Each row was made from one small tree. The marks that hang from a mark follow it in brackets, in alphabetical order. Every link used is in the known rows. Write each row's tree.
(in the rows, 128 means zero)
Known rows:
miris{lefu{zani} tapi}: [ 89 131 123  78 141 215 113 112 130 121 146 119 141  93 126 146 174 147
 118 100 121  97 170 109 135 131 145 156]
podaf{zani}: [117 143 108 121 133 132 110 117 129 102  84 157 116 103 132 136 130 142
 134 127 117  89 122 121 149 153 139 148]
lefu{diri{tetu} zani}: [ 98 164 127 111  90 204  57 106 135 102 126 146 133  77 151 124 128 156
 111 105 137 111  98 108 150 129 176 164]
suleg{podaf{zani} ririm}: [150 137  95 125 147 132  88 109 154 103  94 137 134 132 152 121 131 157
 121 127 142 118 121 103 160 166 137 135]
suleg{podaf ririm}: [150 126 110 119 144 134  83 108 153 126 124 109 117 148 152 100 142 148
 130 125 150 149 123 109 159 142 137 125]
podaf{suleg{ririm tapi} tetu}: [144 153  58 109 127 150 126 125 138 105 118  92 149  96 111 152 173 131
  60 115  79  82 148  64 144 124 159 133]
suleg{podaf{tetu zani} tapi}: [173 164  49 105 161 156 107 128 148  86  76 145 134 105 119 125 146 136
  88 106 103  90 139  69 168 115 163 144]
podaf{suleg{tapi{miris{futi}}} zani}: [137 168  70 115 143 124 122 136 151  96 104 159 121 100 107 158 186 162
  62 145  86  70 188  86 167 155 159 175]
podaf{suleg tetu zani}: [134 155  63 118 122 127 132 139 122  85  69 138 135  64 102 165 133 134
 106 122  56  27 132  78 153 158 162 145]
futi{miris{lefu tapi}}: [ 90 126 128  78 156 171 150 109 144 139 126  96 112  92 107 147 198 157
 113 131 120 131 177 123 139 132 130 135]
podaf{suleg{ririm} tetu}: [132 133  82 121 115 131 125 122 133 104 108  98 146  88 117 153 149 133
 101 121  84  70 132  80 142 146 159 133]
diri{lefu}: [102 152 113 121 152 151  96 127 152 140 106 125 119 121 131 130 140 147
 156 120 113 122 108 115 158 125 141 160]
tetu{diri podaf{suleg}}: [163 198 114 106 116  84  85 162 118 141 137 121 108 106 114 120 122 159
 131 150 111  73 114 152 181 165 133 124]
futi{miris}: [115 137 123 102 131 120 116 124 120 136  96 134  87 114 121 125 170 157
 122 140 129 133 126 123 135 142 132 142]
lefu{diri zani}: [102 152 128 112  85 202  54 115 111 117 116 156  98  89 160 116 152 159
 109 113 141 100 106 106 139 127 137 157]
miris{futi tapi}: [110 122 130 108 178 136 122 100 141 113 126 125 120 115 111 125 178 132
 120 122 104 120 161 129 175 123 164 154]
diri{lefu{zani}}: [100 161 108 110 136 184  66 134 130 132 111 154 135 118 141 139 147 161
 144 108 120 102 102  96 141 136 149 185]
futi{miris{tapi}}: [119 122 131  95 143 142 129 116 126 134 117 114  91 103 102 129 188 146
 103 137 121 134 146 126 142 123 144 132]
miris{futi lefu{diri{tetu} zani}}: [ 58 174 123  96 141 211  83  90 161  93 130 141 167  74 153 152 158 176
 118 104 124 113 147 106 166 151 178 191]
tapi{miris}: [130 117 129 122 106 136 114 121 144 128 123 149  89 111 130 112 139 137
 133 136 152 128 148 129 142 120 142 143]
miris{lefu{diri{tetu{podaf}}}}: [ 99 183 132 100 127 178 109 103 180 131 140 104 141  57 142 128 120 175
 149 126 155 119 132 140 186 121 141 130]
tapi{miris{futi}}: [118 122 128 122 144 113 115 111 150 116 119 162 103 121 128 118 161 147
 132 138 138 128 165 129 160 135 156 169]
tetu{podaf}: [141 154 126 108 138 110 106 126 134 141 122 139 105 106 130 107 132 154
 157 137 149 109 123 141 171 125 123 130]
miris{lefu{diri zani} tapi}: [ 81 141 134  87 112 252  87 102 133 122 143 117 122  66 146 141 177 160
  98 104 132  96 154 107 141 117 136 150]
miris{futi lefu{diri zani} tapi}: [ 67 146 133  89 148 231  91  93 142 108 139 131 137  75 145 149 200 171
  94 106 116  98 174 107 160 131 151 175]
diri{lefu{miris zani}}: [ 98 177 118 120 111 196  80 118 121 115 117 155 136 117 168 140 159 189
 137 101 153  85 109  91 125 149 148 191]

Write each row's tree:
[122 186 131 108  99 180  59 114 139 117 132 155 137  67 148 116 119 179
 127 119 162 101  97 124 172 122 161 152]	lefu{diri{tetu{podaf}} zani}
[115 131 106 105 130 184 134 104 179 133 153 110 137 118 144 137 178 154
  88 127 164 149 196 106 129 120 128 143]	suleg{ririm tapi{miris{lefu}}}
[162 202  51 107 124 130 107 159 119  83  92 134 145  84  98 161 138 132
  60 119  57  36 134  94 159 160 174 150]	podaf{suleg{tapi} tetu{diri} zani}
[151 162  90 123 111 112 103 137 125 101 122 103 151 100 117 147 127 133
  97 125  88  71 118 112 147 171 167 134]	podaf{suleg{ririm} tetu{diri}}
[ 74 157 126  95 100 230  78 109 129 122 124 137 118  77 165 134 162 170
 117 108 139  97 136 104 137 138 126 161]	miris{lefu{diri zani}}
[ 78 146 135  77 113 239  97 107 126 132 127 122 108  63 134 149 209 184
  78 120 134 109 159 103 128 129 129 154]	futi{miris{lefu{diri zani} tapi}}
[164 155  73 115 158 151  87 111 158 103 105 131 137 141 149 120 155 156
  79 121 138 129 139  88 161 145 139 137]	suleg{podaf{zani} ririm tapi}
[126 188 120 124 116 147  89 110 162 103 101 153 137  52 140 132 101 173
 130 134 147  88 100 136 189 134 154 136]	lefu{diri{tetu{podaf{zani}}}}
[ 64 162 126  96 135 208  80 100 137 109 119 152 131  86 161 140 182 180
 115 110 126  99 154 105 155 152 139 186]	miris{futi lefu{diri zani}}
[ 91 166 126 112 159 199  94 103 135 102 130 149 154 115 147 153 195 191
 115 100 134  84 147  94 150 143 174 206]	diri{lefu{miris{futi tapi} zani}}
[161 143  73 117 151 138 106 127 143  87  65 151 130  97 123 126 122 139
 128 112 104  78 124  86 166 139 161 143]	suleg{podaf{tetu zani}}
[ 94 156 130 122 174 166 127  95 156 111 128 121 140 116 138 145 189 175
 128 111 125 104 151 111 166 131 167 181]	diri{lefu{miris{futi tapi}}}
[ 78 145 132 105 114 211  83 104 153 113 129 172 122  81 161 139 182 188
 108 122 154 108 179 108 146 143 143 191]	tapi{miris{futi lefu{diri zani}}}
[102 161 126 112 122 220  94 112 127 114 136 135 139 107 151 145 174 180
 118  98 145  85 128  94 131 128 161 181]	diri{lefu{miris{tapi} zani}}
[120 196 131 131 118 146  86 129 134 121 127 130 125 132 161 128 128 173
 146 117 149 105  98 141 146 163 152 169]	tetu{diri{lefu{miris}}}
[159 193 119 118 136  91  85 144 124 113 105 170 126 102 131 123 101 164
 144 142 143  76 106 167 176 170 132 138]	tetu{diri podaf{zani}}
[126 179 134 117 113 148  87 108 163 127 129 124 121  69 139 110 110 164
 139 131 155 121 100 142 189 111 154 128]	lefu{diri{tetu{podaf}}}
[163 169  71 104 157 150  88 127 147 107  94 142 111 131 134 113 151 148
  94 119 120 114 137  91 170 131 142 142]	suleg{podaf{zani} tapi}
[117 190 117 113 131 163  40 149 122 130 123 158 141 130 140 134 126 161
 139 110 123 101  89 128 145 159 157 186]	tetu{diri{lefu{zani}}}
[120 169  68  96 120 173 141 141 159 114 118 127 125  79 112 169 174 160
  74 138  98  68 200  85 145 152 134 152]	podaf{suleg{tapi{miris{lefu}}} zani}
[ 83 126 126  90 193 163 143  96 160 115 137 105 140 104 114 145 189 143
 129 116 103 119 192 127 170 133 151 156]	miris{futi lefu tapi}
[134 175 118 125 132 176 117 122 141 100 127 113 153  94 128 143 140 154
 119  99 124  77 121 122 149 127 183 161]	podaf{tetu{diri{lefu{miris{tapi}}}}}
[164 156  78 114 172 131  96 124 170  97 100 175 115 135 129 118 172 166
  85 134 134 124 181  95 181 134 156 171]	suleg{podaf{zani} tapi{miris{futi}}}
[147 159 107 116 122 102 108 131 139 140 135 104 127 102 126 131 147 167
 123 148 126  85 129 117 166 154 122 117]	tetu{podaf{suleg{ririm}}}
[ 88 181 118 120 145 176  83 108 130 102 112 169 150 125 166 148 181 201
 135 104 141  86 127  91 144 162 164 215]	diri{lefu{miris{futi} zani}}
[144 228 121 134 131 122  87 139 140 113 106 166 146 103 156 141 113 209
 153 135 165  61  96 150 169 180 136 168]	tetu{diri{lefu{miris}} podaf{zani}}
[106 152 130 123 137 187 124 105 150 124 133 107 122 109 141 136 167 164
 131 110 138 103 131 112 148 118 153 157]	diri{lefu{miris{tapi}}}
[128 201  94 139 125 151 107 131 136  75  79 160 163  89 148 161 113 173
 130 106 124  45 100 113 145 173 172 180]	podaf{tetu{diri{lefu{miris}}} zani}
[145 213 110 126 159 108  75 153 148 129  98 165 144 105 129 141 100 179
 159 139 131  78  91 156 186 167 134 159]	tetu{diri{lefu} podaf{zani}}
[ 90 127 126 107 158 142 138 107 170 121 127 144 124 109 132 139 170 161
 141 132 138 127 198 129 158 145 142 172]	tapi{miris{futi lefu}}
[ 95 156 146 113 107 219  84  83 115  87 136 152 117  87 169 131 199 188
  79 105 151  82 148 103 147 133 164 180]	lefu{diri miris{futi tapi} zani}
